Each row comes from the steps of one path. Every step used is in the known rows, and no mark comes twice. Write the path behind each row, first mark first.
In the rows, 128 means zero.
Known rows
laviv/demef/semez/mosani/gobe: [152  96 143 176 122 166 109  98  97 145 180 130 116 119 181 143 110 112
  94  97 185 159 120  87  74 166 114 139 150 134 113 145 127  84 150 116
 177 115 138]
suros/laviv/demef/semez: [186 125 120 153 105 148 145 128  95 136 154 146 139 116 147 155 110 120
  72 109 145 162 155 101  62 131 130 147 113 139 144 167 107 104 133  95
 184  69 158]
mosani/semez/demef/nagoz/pobub/mibuvob: [225  95 103 196  98 163 106  89 135 164 151 124 156  92 153 116  63  78
  82  77  91 151 115 109  92 122 129 131 100  97 141 142  92  75 134  92
 121 111 121]
laviv/demef/suma/petom/topot: [156 125  69 159  69 107 114  51  93 142 142 139 122 117 142 138  99 141
  91 130 142 178 148 110  38 114 141 130  95 113 123 156  95 109  93 121
 113  66 125]
mibuvob/pobub/nagoz/demef/semez: [234  98 124 159 102 115 115 164 141 148 128 176 144 137 167 136  69 108
  67 115 103 155 134 109  80 132 146 154 133 125 150 132 117 128 151 102
 164 124 149]
semez/pobub/nagoz/demef/laviv/suros: [197 104 105 140 115 133 125 136 133 132 145 161 151 112 156 156  89 115
  69  98 137 151 128 114  80 118 152 133 121 127 124 150 137  74 122 109
 106 121 139]
semez/pobub/nagoz/demef/suma: [219  91 104 135  95 124 119 132 131 136 144 152 135 106 143 145  47 124
  61 115 139 158 139 123  80  64 159 116 147 110 141 140 134 116 152 125
  75 147 135]
suma/petom/topot: [149 108  71 171  74 109  90  48 106 137 122 136 127 119 150 140  99 115
 103 101 121 172 127 100  54 140 145 136 109 115 129 144  95 126  80 118
 122  77 105]
pobub/semez/demef/suma/petom: [194  82  85 137  89 116 124  57  99 137 136 110 154  81 152 155  68 115
  67 104 134 175 136 132  69  76 154  90  89 113 125 137 104 129 125 114
  62  95 117]
suma/petom: [164  83  88 141 101 119 111  65 117 123 139 131 130 105 153 171  91 102
  99  95 125 157 115 101  74 133 152 101 101 113 137 152  98 146 102 110
 110 103 120]
ketapit/petom: [178 180  94 128 116 123  88  95 125 149 124 150 154  88 138 163  89  97
 115  97 148 154 138  91  86 128 127 121 116 169 165 136 137 128 107 100
 140 118 110]
suros/laviv/demef/semez/mosani: [170 107 149 159 127 155 144 115 108 152 148 121 130 113 148 153  94 119
  89  96 184 163 129 100  78 136 135 139 125 151 125 147 122 102 148 106
 174 109 129]
demef/nagoz/pobub/semez/mosani: [190  95 126 165 119 134 120 107 135 176 132 112 134  79 131 134  54  83
  91  87 135 141 107 117 106 131 151 113 135 124 138 120 122  85 130 124
  79 123 110]
mosani/semez/pobub/mibuvob: [207  91 114 177 107 162  88 111 123 134 160 136 151 108 152 127  97  66
  90  65 110 163  80 105  87 120 155 141 117 108 128 138 122  92  96 111
 172 107 127]
ketapit/petom/topot: [162 190  78 159  85 109  70  75 113 161 110 153 146 105 138 135  97 112
 110 105 141 168 146  92  66 139 125 153 122 165 150 132 127 109  85 111
 150  89  98]
mibuvob/pobub/semez/demef/laviv: [205 124 110 160 120 129 112 117  88 157 118 118 178 112 113 156  72  93
  58  81 126 174 162 123  84 147 136 125  98 120 123 132 122 118 157 112
  62  98 117]
semez/demef/suma/petom: [177  79  85 137  96 121 122  50  99 129 146 110 151  88 154 158  73 125
  81 105 147 182 143 123  70  85 146  92  86 110 125 149  98 135 136 110
  78 106 111]
suma/demef: [168 164 108 157 107 132 104 103 105 132 137 155 131 127 146 169  96 113
  96 109 134 168 124 122  60 139 143 124 120 104 132 151 122 130 118 129
 122 105 126]
demef/semez/pobub: [183  98 116 143 108 142 107 122 115 138 150 140 162  86 158 138 100  93
  96 102 121 178  98 118  97 116 156 142 128 125 135 138 128  98 112 136
 176  84 115]
mibuvob/pobub: [171 130 100 175 123 117  97 139 118 137 131 151 155 156 108 154  86  77
  92 109 114 161 156  91  90 180 136 139 117 115 138 140 108 121 134 114
 129 124 120]
ketapit/petom/suma/demef/semez/pobub/mibuvob: [223 151 122 159 122 135  93  96 113 156 126 157 151  93 166 122  66  92
  56 113 115 166  85 130  81  78 147 142 116 118 148 125 135  93 131 114
 179  93 113]
pobub/nagoz/demef/semez/mosani: [206  81 152 152 118 138 122 130 144 160 131 139 128 115 171 140  65 112
  92  93 162 156 106 111  92 117 148 137 144 141 133 123 134 124 158 119
 161 138 124]
ketapit/petom/suma: [205 172 108 158 156 107  84  68 109 162 123 161 145 104 128 154  69 115
  92 125 149 169 153  85  77 100 117 117 103 146 174 133 138 103 145 117
 138 129  95]
petom/suma/demef/nagoz/pobub/semez/mosani: [204 114 135 183 135 120 123  92 118 184 130 124 124  86 140 135  43 103
  83 108 133 158 106 128  88 114 145 114 126 108 139 116 125  75 147 132
  72 128 105]
mibuvob/pobub/nagoz/demef/suma: [222 105 104 146 103 110 120 149 128 139 138 161 135 136 129 148  45 117
  59 130 132 154 166 117  78  96 149 120 138 113 147 142 122 129 169 108
  73 149 142]
pobub/semez/mosani: [181 108 136 158 124 137 110 109 122 155 120 115 134 103 126 147  81  78
  90  72 164 149 106 109  97 126 157 116 141 137 125 118 141 109 123 132
 112 118 114]
pobub/semez/demef/nagoz: [220 139  84 168  98 137 104 107 118 181 122 112 177  72 119 129  90 102
  59  69 111 167 141 123  84  81 150 112 119 114 139 126 109 103 138 124
  84  96 105]
petom/ketapit: [177 121  74 185 150 136  90 106 107 140 108 140 144 129 160 148 105 104
 113 128 140 158 151 107  73 173 100 132 109 131 133 157 118 109 110 132
 116  95 136]
laviv/demef: [162 165 100 151 105 141 120 104 116 137 147 150 135 121 123 163 119 119
 102 107 147 149 147  74  61 146 130 133  99 118 127 172 128  89 109 130
 160 102 150]
suros/laviv: [167  97 103 171 118 149 122 115  90 120 134 120 137 126 115 173  77  92
  61  73 145 149 162  93  80 134 141 128 148 140 150 161 107 134 129  85
  92 121 119]
laviv/demef/nagoz/pobub/semez: [209 130  89 163  93 124 128 113 127 172 138 137 141  75 125 135  69  85
  76 110  86 132 130 110  83 128 145 121 113 104 149 144 112  62 105 121
  77  88 144]
demef/semez/pobub/nagoz: [214 118 114 142 107 114 103 125 152 137 155 136 158  94 158 136  93  86
  65  82 106 158  88 120  97 110 168 149 143 126 145 122 147  90 106 121
 186 146 117]
pobub/mibuvob: [199 121 111 159 109 157  94 102 127 129 115 140 139 134 126 142  86  69
  63  76 127 135 117 100  92 116 146 127 128 111 141 148 117 122 133 108
 144  92 131]

Write each row's path
[191 122 101 143 102 146 114  88  96 136 138 114 169 101 127 151  78 118
  71 109 167 184 170 120  83  77 135 106 106 119 128 146 121 112 164 125
  90 109 110] => semez/demef/suma
[184 104 107 139 116 149 127 131 114 132 131 167 144 127 150 167  96 122
  86 109 154 151 156 110  72 128 138 124 112 127 127 166 118  96 139 107
  94  86 149] => nagoz/demef/laviv/suros
[207  99 120 153 106 158  98 115 124 136 130 137 152 104 153 124  86  68
  59  84 113 151  84 122 101 100 158 144 129 112 133 136 124 102 124 115
 179  80 126] => demef/semez/pobub/mibuvob
[216  84 121 160  98 161 102 129 128 143 118 153 145 106 163 121  65  80
  58  91 111 146  90 113  94  93 156 146 135 107 131 137 122 110 132 119
 160  86 134] => nagoz/demef/semez/pobub/mibuvob
[172 128 104 131 124 145 126 119 109 124 146 148 156 126 135 171 122 108
  87 101 161 160 154 116  78 138 138 118 105 133 133 164 120  87 126 106
 123  75 139] => demef/laviv/suros
[195 102 109 168 105 157 105  94 136 134 120 139 135 116 140 136  51  59
  73  92 103 120 116  98 103 142 133 132 116 100 144 156 110  93 130 101
 118 107 128] => nagoz/pobub/mibuvob
[201 114 106 139 119 136 130 139 133 132 134 166 144 128 154 164  94 119
  70 100 144 146 147 112  73 122 146 128 119 131 132 156 130  89 134 101
 106 114 150] => pobub/nagoz/demef/laviv/suros
[186 117 109 158 119 155 122 107 103 135 166 135 177 112 161 157 129 114
 103  83 157 186 153 114  69 136 128 129  76 138 113 153 118  65 120 100
 140  92 131] => mosani/semez/demef/laviv/suros
[215 109 106 177 105 106 101 151 152 144 119 174 137 150 140 148  48 102
  66 101  98 135 136  86  80 141 147 146 142 112 139 134 129 127 141 108
 105 177 137] => mibuvob/pobub/nagoz/demef
[206 115  89 174  96 129 140 121 112 167 139 127 137  75 119 140  57  89
  57  98  90 128 141 112  80 128 143 124 124 112 152 149 105  68 113  98
  57  96 143] => suros/laviv/demef/nagoz/pobub/semez
[174 125 149 183 142 146  95  79  89 161 167 146 116 107 196 141  83 122
  90 117 183 178 116 108  69 142 108 132 151 143 135 121 137  94 164 110
 160 131 112] => ketapit/petom/suma/demef/semez/mosani/gobe
[218 106 108 161  99 126 105 133 154 140 118 167 129 127 151 152  57 110
  69  90 115 131 129  86  77 114 151 132 147 117 145 140 135 130 135 116
 109 162 136] => pobub/nagoz/demef
[170  86  60 178 144 117 101  73 108 134 112 132 136 117 184 151  95 113
 115 133 130 159 133 113  64 171 110 116  89 126 131 157  99 128  95 120
  95  96 134] => suma/petom/ketapit
[206  75  61 185 141  88 113 101 120 143 119 146 133 131 183 139  58 125
  81 160 119 160 151 129  59 152 114 120  98 115 129 146 101 125 125 108
  63 132 146] => mibuvob/pobub/nagoz/demef/suma/petom/ketapit
[202  54  88 130  91 106 128  82 125 129 149 140 127  88 167 154  48 127
  69 117 125 161 111 124  69  74 167  98 119 102 133 143 111 135 121 114
  65 139 126] => semez/pobub/nagoz/demef/suma/petom
[181  85  58 178 136 120 109  57  95 139 118 116 150 102 185 145  83 130
  98 142 146 179 155 131  62 131 107 108  76 122 120 153 100 120 119 122
  72  96 129] => semez/demef/suma/petom/ketapit
[176  74  86 122 100 117 127  64 105 118 155 127 129 100 146 168  80 117
  89 118 146 170 136 128  70  98 153  87 102 109 142 157  92 146 127 109
  80  91 125] => demef/suma/petom
[224 122 107 187 119 140 111  86 125 165 127 148 126 111 139 124  42  92
  56 115  89 140 117 123  84 105 133 122 114  76 156 149  97  83 157 107
  97 108 120] => petom/suma/demef/nagoz/pobub/mibuvob
[212  39  93 144  88 108 127  87 125 129 180 142 126  88 184 150  61 128
  94 113 117 180 104 124  58  83 166 102 106 105 131 139 106 128 107 104
  87 140 136] => mosani/semez/pobub/nagoz/demef/suma/petom
[209 128  93 166  92 120 120 116 122 168 132 140 137  76 136 138  59  87
  72 110  81 141 119 135  84 127 152 116 126  98 151 134 110  85 112 118
  58  94 134] => suma/demef/nagoz/pobub/semez
[208 124 102 176 102 150 113  97 133 156 129 143 130 105 141 129  52  83
  64 104  88 132 112 128  88 120 139 123 119  80 149 152  96  95 139 100
  95 100 127] => suma/demef/nagoz/pobub/mibuvob
[168 100  83 126  96 115 141  64 103 127 161 133 125  99 145 167  92 135
  90 130 151 168 142 113  53 102 147  93  84 109 132 169  99 124 119 112
  98  90 144] => laviv/demef/suma/petom
[213 161  98 174 131 117 110  97 105 176 142 152 134 109 125 147  86 137
  73 122 123 182 138 136  56  83 142 105 123  88 161 143 101 114 158 132
  95  99 108] => petom/suma/demef/nagoz
[201  94  91 193  99 147 113  89 129 171 168 120 164  70 155 131  67 103
 117  93  95 171 138 104  90 142 121 126  95 105 141 146  91  68 131 103
 101 128 106] => mosani/semez/demef/nagoz/pobub
[203  91 103 135  97 144 123 131 103 132 134 159 129 119 132 158  57 130
  82 129 157 163 170 115  72  79 142 104 135 111 146 160 114 140 165 124
  64 102 143] => nagoz/demef/suma
[202 114 105 152 123 121 128 152 134 136 136 172 150 146 144 160  85 111
  66 111 131 150 153 112  75 145 144 136 115 125 128 150 124  87 141  96
 105 122 146] => mibuvob/pobub/nagoz/demef/laviv/suros
[206  85 153 168 125 124 121 145 146 164 129 147 136 133 163 135  60 106
  86 101 149 159 115 109  94 138 146 147 138 140 131 118 126 122 165 110
 160 150 121] => mibuvob/pobub/nagoz/demef/semez/mosani
[186 126  90 170 102 130 123  98 128 162 151 144 132  87 144 146  59 110
 100 124  95 155 130 127  82 140 132 117 119  91 154 154  94  90 132 114
  74 115 118] => suma/demef/nagoz/pobub
[190 144 118 139 100 144 130 121 112 143 153 157 143 113 153 148 125 121
  95 122 141 163 139 100  65 135 131 143  97 128 136 163 116  98 126 118
 207  61 159] => laviv/demef/semez
[189 180 107 139 144 122 121  95  98 145 143 170 148 114 153 169 102 132
  86 130 162 177 150 132  58 117 128 117  90 137 143 150 134  79 132 104
 118  90 126] => ketapit/petom/suma/demef/laviv/suros
